Each row was made from one path, in order. Every step used is in the known rows, and no mark comes twice. Write each row's path.
Known rows:
tobo/sazi/lelek/zeres/nemam: 3.057	1.432	0.965	2.722	-0.001	-1.032	-1.324	3.735	-4.271	-0.298	1.126	-0.303	-2.363	3.561	4.513	-0.340	-3.391	-2.022	0.633	0.411
lelek/nidip/zeres/nemam: -0.892	0.814	0.462	2.829	-3.782	1.893	-3.356	-0.612	0.984	2.453	3.496	4.356	3.171	-2.770	5.700	-1.060	-0.427	2.118	1.899	-3.000
sazi/tobo/zeres/lelek/nidip: 0.141	0.154	-1.557	-1.798	-0.916	1.382	6.832	1.562	-1.045	0.983	3.493	0.413	-0.357	2.479	-3.660	2.789	-4.321	-0.209	1.680	-0.021
sazi/tobo: -3.590	4.174	-4.141	-3.847	2.777	-6.469	2.926	1.507	4.587	-1.783	1.330	-1.018	-1.648	-0.171	-3.057	-1.553	3.887	0.709	-2.782	-0.631
sazi/tobo/lelek/zeres/nemam: 4.272	4.603	0.046	2.523	-3.334	0.887	1.174	3.154	-1.878	-1.483	4.016	-3.952	-1.572	4.553	-1.145	0.639	-1.537	-2.043	-0.331	0.461
lelek/zeres/tobo/sazi: 6.062	1.369	-3.317	-4.105	-4.079	0.956	-2.852	2.062	-0.871	-0.128	-1.405	-2.873	-4.636	6.086	-2.119	-0.402	0.351	-4.365	3.000	1.531
zeres/lelek: -3.029	1.348	-2.575	-0.174	-1.566	-2.226	-3.155	-1.226	-0.226	2.008	-2.589	-0.002	-0.056	0.265	0.405	-1.504	1.075	-0.337	-2.499	0.897
sazi/lelek/zeres/nemam/zavenuz: 3.812	3.270	1.109	-2.329	3.595	-2.201	-2.007	-1.996	-4.882	-2.398	1.094	4.456	3.141	1.611	-1.613	-0.154	-2.851	1.179	-1.592	-0.779
sazi/tobo/lelek/nidip/zeres/nemam/zavenuz: 3.966	2.836	2.286	0.267	3.168	5.875	4.344	1.260	0.948	0.175	3.969	-1.874	5.296	-3.048	-2.371	0.358	-3.388	1.557	2.969	1.197
nidip/tobo/lelek: -2.983	-2.289	1.479	5.233	-1.284	1.248	-1.259	-1.194	4.524	-1.249	-2.963	-8.210	-0.998	-3.304	-0.892	-1.928	6.393	-0.718	-2.693	2.041
lelek/nidip: -4.141	0.723	-0.994	-1.989	-1.645	-5.888	-1.250	-2.887	0.505	1.652	-0.227	5.997	-2.597	0.192	1.335	2.510	2.247	-2.488	-0.638	-1.697
nemam/zavenuz: 0.622	2.996	-1.933	-4.603	-0.030	-4.593	-1.267	-4.406	3.297	-2.284	-4.902	0.877	-0.309	-1.922	-5.751	-0.180	4.437	-0.962	-4.184	2.029
zeres/tobo/sazi/lelek: -1.638	-2.336	-1.678	-3.080	7.199	1.294	1.484	5.512	-1.310	2.041	-3.211	-2.009	-1.534	1.412	3.129	-3.147	-2.358	0.955	1.998	0.886
tobo/sazi/lelek/zeres/nemam/zavenuz: 6.871	3.250	1.755	-1.079	2.659	-0.325	-0.701	1.282	-4.106	-2.043	-0.593	-0.223	-0.282	2.960	-0.982	0.160	-3.799	-2.698	0.528	2.634
sazi/lelek/zeres/nemam: -0.132	1.664	0.699	1.471	1.063	-3.021	-2.921	0.537	-5.019	-0.874	2.961	4.411	0.573	2.267	3.839	-0.446	-2.451	1.886	-1.151	-3.014
lelek/nidip/zeres/tobo: -1.094	-2.522	-1.573	-3.403	0.331	3.284	-2.192	-0.408	1.549	2.656	2.290	3.263	3.251	-1.747	1.086	-1.339	0.319	3.924	4.164	-3.600
tobo/zeres: 0.634	-2.988	-0.721	1.978	-8.052	-0.093	2.071	-1.566	3.822	-3.097	-3.248	-1.308	-3.335	-0.472	-2.723	2.219	3.490	0.154	-4.029	0.322
zeres/nemam/zavenuz: 3.138	4.998	-2.064	-2.643	-1.463	-1.123	-3.215	-2.686	0.619	0.030	-3.207	1.579	1.432	0.095	-0.694	-2.987	0.878	-1.333	-3.249	1.566

Write each row's path:
-0.373	-1.445	-1.187	-4.537	4.977	-1.342	-1.618	1.130	-4.674	-0.808	1.562	3.287	0.742	3.365	-0.707	-0.449	-1.919	3.621	1.101	-3.851 -> sazi/lelek/zeres/tobo
-3.374	1.210	-1.296	-1.454	-0.820	-2.940	-2.355	-2.491	-3.065	4.694	-0.007	4.709	-0.167	1.486	2.051	1.588	-1.424	-2.356	0.744	-0.294 -> zeres/lelek/nidip
2.493	-1.956	-2.308	-1.135	-1.438	5.837	-1.422	3.823	5.037	0.686	-1.905	-6.311	0.125	-1.688	0.156	-4.059	1.906	1.876	3.143	1.311 -> nidip/zeres/tobo/sazi
-3.169	-2.396	2.512	2.146	-3.157	-1.368	0.419	-1.835	-0.696	2.014	-2.096	1.369	-3.184	0.001	1.613	4.404	1.028	-3.592	-0.519	0.580 -> tobo/lelek/nidip
-0.749	-2.951	0.301	-1.636	-0.620	3.297	-0.380	0.480	-3.053	4.509	-2.009	0.777	-1.589	2.829	1.681	1.763	-2.246	-2.416	2.502	-0.555 -> zeres/tobo/lelek/nidip
-1.341	0.903	-0.865	1.429	0.798	1.401	-1.669	0.273	0.091	4.293	-0.198	-4.564	-1.340	0.233	2.107	-2.098	0.025	-5.280	3.584	3.031 -> zeres/lelek/nidip/tobo/sazi
1.511	2.576	0.318	0.388	-2.026	-2.593	3.091	1.143	0.680	-3.972	2.819	-4.353	-3.370	2.705	-5.907	3.523	1.869	-1.626	-0.954	0.838 -> sazi/tobo/lelek/zeres
8.671	3.274	2.449	1.298	-5.877	2.758	-3.198	-2.962	-3.186	-1.815	-2.021	-2.128	-0.147	3.040	-3.612	1.960	-1.321	-3.748	-1.838	2.860 -> tobo/lelek/zeres/nemam/zavenuz
2.259	-2.602	3.312	1.221	5.093	4.880	3.071	-1.806	-1.835	-0.759	1.691	1.341	5.241	-1.875	-0.193	-1.302	-3.784	2.023	1.058	-0.796 -> sazi/lelek/nidip/tobo/zeres/nemam/zavenuz
0.099	-2.593	-0.996	-0.800	-1.218	4.122	-0.957	1.486	-0.411	2.118	-4.464	-3.905	-1.528	1.740	0.033	-1.123	0.541	-0.210	-0.509	0.980 -> zeres/tobo/lelek
0.827	-2.502	-0.980	2.503	-6.987	3.196	0.917	-1.043	0.327	-0.497	-2.703	-2.685	-1.090	0.743	-2.374	1.378	-0.186	0.138	-2.472	1.351 -> tobo/zeres/lelek
-4.723	0.251	-0.751	0.066	0.962	-3.678	-2.609	-3.464	2.805	0.966	1.428	1.148	-0.418	-1.982	0.462	-1.459	4.769	-1.623	0.095	-1.829 -> lelek/nidip/tobo
-3.216	-1.790	0.930	0.699	-2.242	-1.662	-1.366	-2.594	3.942	0.034	2.242	4.059	1.389	-4.535	0.748	1.716	3.169	2.111	1.011	-2.619 -> lelek/nidip/zeres
2.481	-0.020	3.871	0.756	6.323	4.013	1.778	1.589	-0.862	1.486	1.213	1.682	4.646	-4.038	3.273	-0.774	-5.199	1.658	4.103	1.459 -> tobo/sazi/lelek/nidip/zeres/nemam/zavenuz
-0.099	-3.723	-0.509	3.760	-5.170	1.755	0.950	-1.900	6.207	-4.172	-1.339	-6.095	-0.958	-2.482	-3.463	-1.447	5.867	0.979	-2.844	0.301 -> nidip/tobo/zeres
3.745	2.603	-0.141	-0.025	-1.997	3.075	-3.392	-2.233	3.652	-1.347	-0.832	-0.658	5.373	-4.659	-1.519	-3.588	2.077	3.511	-1.517	0.678 -> nidip/zeres/nemam/zavenuz
0.577	0.845	-3.138	-0.643	-1.623	1.767	6.051	2.467	1.563	-1.538	1.337	-4.532	-0.151	1.670	-5.481	0.248	-1.345	1.653	-1.563	1.205 -> sazi/tobo/zeres/lelek
-2.889	-0.573	1.104	-0.592	2.527	-6.583	-0.818	-1.264	-2.156	-3.250	1.431	3.700	-1.053	0.353	-1.070	2.509	1.284	2.165	-1.923	-2.690 -> sazi/lelek/zeres
-4.215	-1.845	0.448	1.102	4.720	-3.868	2.119	2.838	1.192	-0.316	-3.382	-1.677	-3.002	-1.461	2.933	-0.221	0.782	-0.460	-1.260	1.986 -> tobo/sazi/lelek
-4.998	-1.927	1.815	-0.045	5.567	-4.106	2.905	2.055	-1.514	1.891	-1.131	3.228	-3.219	0.096	4.490	2.484	-2.067	-2.174	1.818	0.630 -> tobo/sazi/lelek/nidip
-4.236	-6.804	2.919	3.129	4.200	0.672	4.359	-1.217	0.535	-1.879	2.454	0.923	1.395	-3.159	0.369	1.390	0.323	2.865	0.856	-2.616 -> sazi/lelek/nidip/tobo/zeres
-4.223	-2.115	3.051	3.580	4.453	1.326	-0.488	1.065	-2.111	2.305	4.824	6.129	5.750	-4.758	7.783	-1.035	-3.370	6.113	2.503	-4.451 -> sazi/lelek/nidip/zeres/nemam
